Known rows, with every step that occurs:
tifeg-vogasop: [ -9  -6 -24   8 -11   8  -8  -3 -12  -2  -5   4   0   2   6   4   1   2
   3   1   4  -5  -9  -3]
keza-dituf-vogasop: [  0  12   4  -3 -18  -2   0   6  -6   1  -5   6   6 -16  19  -5  17  -3
  -9  -9   7  -2  15   7]
keza-dituf-lubob-tifeg: [ -1  19  15   2  -9   3 -25   2  -4  -9   6   4   5 -11  25  -9  10 -10
  16  10 -14  -6  16 -10]
tifeg-keza-tudilo: [  6  10   1  -8  22  -8  -2 -17   5 -25  10   1   9  -1  24  -8   1  -2
  -5  -1 -15  -8   7 -16]
lubob-dituf: [  0   0  -1  -5   2  11  -7   0   8 -14   0  -4  -3   1  20  -9  -8   7
   6  14   6  -1   9  -8]
dituf-vogasop-tifeg-keza-tudilo-lubob: [  5  24 -18 -17  -7  -6   1  12  -3 -30  11   0  11  -6  28  -8  25 -13
  -8  -8 -25  13  -7  17]
tifeg-keza-tudilo-lubob: [  8  -2  -6 -18  28  -4  -5  -3   5 -26  14  -3   7  -1  22  -3   8  -8
  -9  -4 -21  12  13 -15]
loger-keza-tudilo-lubob: [  8  -4  -3  -9  20  -5  -8   5  -6 -20  13  -6   3   4  21   8  16  -4
 -21 -27 -19  16   6 -15]
keza-tudilo: [  4  13  -3  -4   5  -6  -6  -9  -6  -6   6   6  11   6  14  -7  -4   0
 -12  -2 -11   6   1   3]
vogasop-dituf: [ -3  -1 -14   1 -15  -4   9  -5  -2   0  -6   5  -7  12   0  -5   4  -1
   2  22   2   4  -9  18]
dituf-lubob: [ -1   9  21  10  -8  -1  -7  -6   4  -6  -2   4  -2  -4  14  -5   9  -1
   2  10 -12  -6  -3  -3]
loger-keza-dituf-vogasop-tifeg-lubob: [ -1  18 -22  -2 -14  -3  -4  12 -13 -29  -1   5   4 -16  46   2  24  -5
 -13 -22 -16  -3   9  -8]
loger-keza: [  3  -4   7   5   8  -3   1  -1   0 -14   3  -7  -5  -1  11   9  10   1
  -6 -21  -3 -11   1 -18]
vogasop-dituf-lubob: [ -4   4   6  10 -24  -5   2  -9   2  -6  -8   9  -9   9  12 -10  12  -1
   4  31  -8  -2 -11  16]
tifeg-keza: [  3   0   5  -4  17  -2   4  -9  10 -20   4  -4   0  -7  12  -2   3  -2
   6   2  -6 -15   7 -18]
lubob-dituf-vogasop-tifeg-keza-tudilo: [  3  32 -15 -13  -9   2  -2  -1   5 -41   7  -1   8  -4  47 -20   9  -1
   1   8 -12  -4  -1   6]
keza-tudilo-lubob: [  5  -1 -11 -15  13  -2 -11   6  -6  -5  10   1   9   6  11  -2   5  -6
 -18  -6 -18  29   6   4]
loger-keza-tudilo: [  6   8   6   1  14  -8  -6 -10  -5 -20   9  -2   5   4  22   3   7   2
 -17 -23 -12  -6   1 -16]
loger-keza-dituf-vogasop: [  3   9  12   3  -9  -4   1   5  -5 -15  -1  -2   1 -16  29   5  26  -1
 -15 -29   3 -12  14 -11]
dituf-lubob-tudilo-keza: [ -2  -5  10   6   9   8 -11  -8 -10  -7  11   1  -4   1   7  -4  22  -7
   1  25 -35   5  16  -7]
dituf-lubob-tudilo: [ -5  -3  10  10  -9   5  -5  -4  -2  -8   2   4  -3   2  17  -7  12  -8
   3  13 -18  -1  13  -2]
vogasop-tifeg-keza-dituf-lubob: [  0   8   1  -4  -3  -3 -15  -3  -2 -25   3   4   8 -14  38 -15  12 -10
   8  21 -23   4   0   3]
vogasop-dituf-lubob-tifeg: [ -3  21   2   8 -23  -1  -7  -4   1 -13   2   4  -8  10  12 -10  12  -9
  23  29 -16 -10 -10   9]
tudilo-lubob: [  2 -14  -9 -12   7   5  -5  17   0  -1   5  -5  -2   1  -3   6  10  -6
  -6  -4  -8  27   6   1]

Rows:
[ -3  30 -38  -4 -28  -2   5  15  -9 -22  -3  10   5  -7  27  -5  15  -6
  -4  -4 -18   2  -9  14] => dituf-vogasop-tifeg-lubob
[ -1  23 -14  -7 -25   8  -1  11   2 -23  -1  -2   1  -4  30 -14   9   1
   5   9   0   2  -7  18] => lubob-dituf-vogasop-tifeg
[-12  -7 -34   9 -24   5   0  -7 -14  -1 -10   8  -5  13   4  -2   5   1
   4  22   7  -3 -17  12] => tifeg-vogasop-dituf
[  3  -3   1 -10  22   4 -16  -5 -15   5   9   1   4 -10   3  -1  15  -2
  -8  19 -18  14  18  -6] => tudilo-keza-dituf
[ -5   6 -37  -8   6  10  -5   4 -20 -14   7  10   2  -9  28  -1  25  -9
 -14  10 -32   9  41 -16] => tifeg-lubob-tudilo-keza-dituf-vogasop
[  1  22 -11 -10 -13   7   2   5   9 -37   2  -5   1  -9  39 -15  11  -1
  11  10  -4  -9  -1   4] => lubob-dituf-vogasop-tifeg-keza
[  2 -15 -12 -17   9  14 -10  17   6 -13   5  -9  -5   2  15  -2   3  -1
   0   9  -1  26  15  -6] => tudilo-lubob-dituf
[ -4  14  -3   2   6  11 -35  -6 -21  -9  13   2   4 -11  16  -3  22  -7
  13  25 -33  -2  11 -17] => tudilo-keza-dituf-lubob-tifeg-vogasop
[ -6  -2 -53 -13   8  10 -17   8 -28 -16  11  10   6  -3  28  -7  13 -14
  -5  26 -43  29  21   2] => vogasop-tifeg-lubob-tudilo-keza-dituf
[ -5  13 -47 -10  -8  10 -12  10  -5 -29   1   6   1   2  39 -12  -8  -1
   5  20 -18  13  -1   0] => vogasop-tifeg-lubob-dituf
[-13 -11 -26  14 -15  11 -10 -16 -22  -7   0   8  -9  13  10  -5  24  -5
   5  43 -24   2  -2   7] => tifeg-vogasop-dituf-lubob-tudilo-keza
[  3  18  14  -4  14   5 -29  -4 -13  -8  16   0   3 -12  11  -5  21  -9
  11  24 -35   2  17 -14] => tudilo-keza-dituf-lubob-tifeg
[  3  10   7  -7  -1  -3   4  -3   5 -20   0   1   6 -21  30  -6  19  -5
  -1  -6   0 -16  20 -11] => tifeg-keza-dituf-vogasop
[  6  30  -5 -11  18  -3 -12  -9   3 -31  20  -5   9   1  19  -7   0 -11
  19  -2 -24 -17   9 -23] => lubob-tifeg-keza-tudilo
[ -1 -12 -12  -4  20  10  -4  -4 -15  -1  15  -3  -2   5  -8   1  15  -7
  -1  18 -27  12  22  -5] => lubob-tudilo-keza
[ -7  14 -42  -8 -26   4  -4  15 -19 -15  -2  13  10 -11  39 -11  19 -13
  -8   2 -18  14  22  13] => keza-dituf-vogasop-tifeg-lubob-tudilo
[  7  12  -6 -21  14   3  -2   1  10 -39  12  -6   6  -5  41  -9  16  -3
  -8  -5 -13   5  18 -15] => tifeg-keza-tudilo-lubob-dituf-vogasop
[  2   3  18  -1  15   2 -22 -10 -12  -1   8   4   2 -13  15  -5  22  -2
  -6  25 -27   9  16  -9] => tudilo-keza-dituf-lubob
[  5   5 -24 -20  14  -5  -9   5  -4 -29  15  -2  11   1  25  -9   8 -13
  -4   6 -32  25  -6   9] => vogasop-tifeg-keza-tudilo-lubob
[ -2 -16 -11  -8  19  10 -12  -3 -20   2  13   0   3  -3   4  -3  16  -9
  -6  20 -25  19  35  -4] => lubob-tudilo-keza-dituf
[  7  -5  -5 -12  20   3 -13   5   0 -30  12  -9   1   5  34   2   9   1
 -18 -17 -14  16  13 -21] => loger-keza-tudilo-lubob-dituf
[  5  34  15   1   9  -4 -19 -13   7 -36  16  -1   6  -3  32 -11   9 -10
  20   9 -34 -22   5 -24] => dituf-lubob-tifeg-keza-tudilo
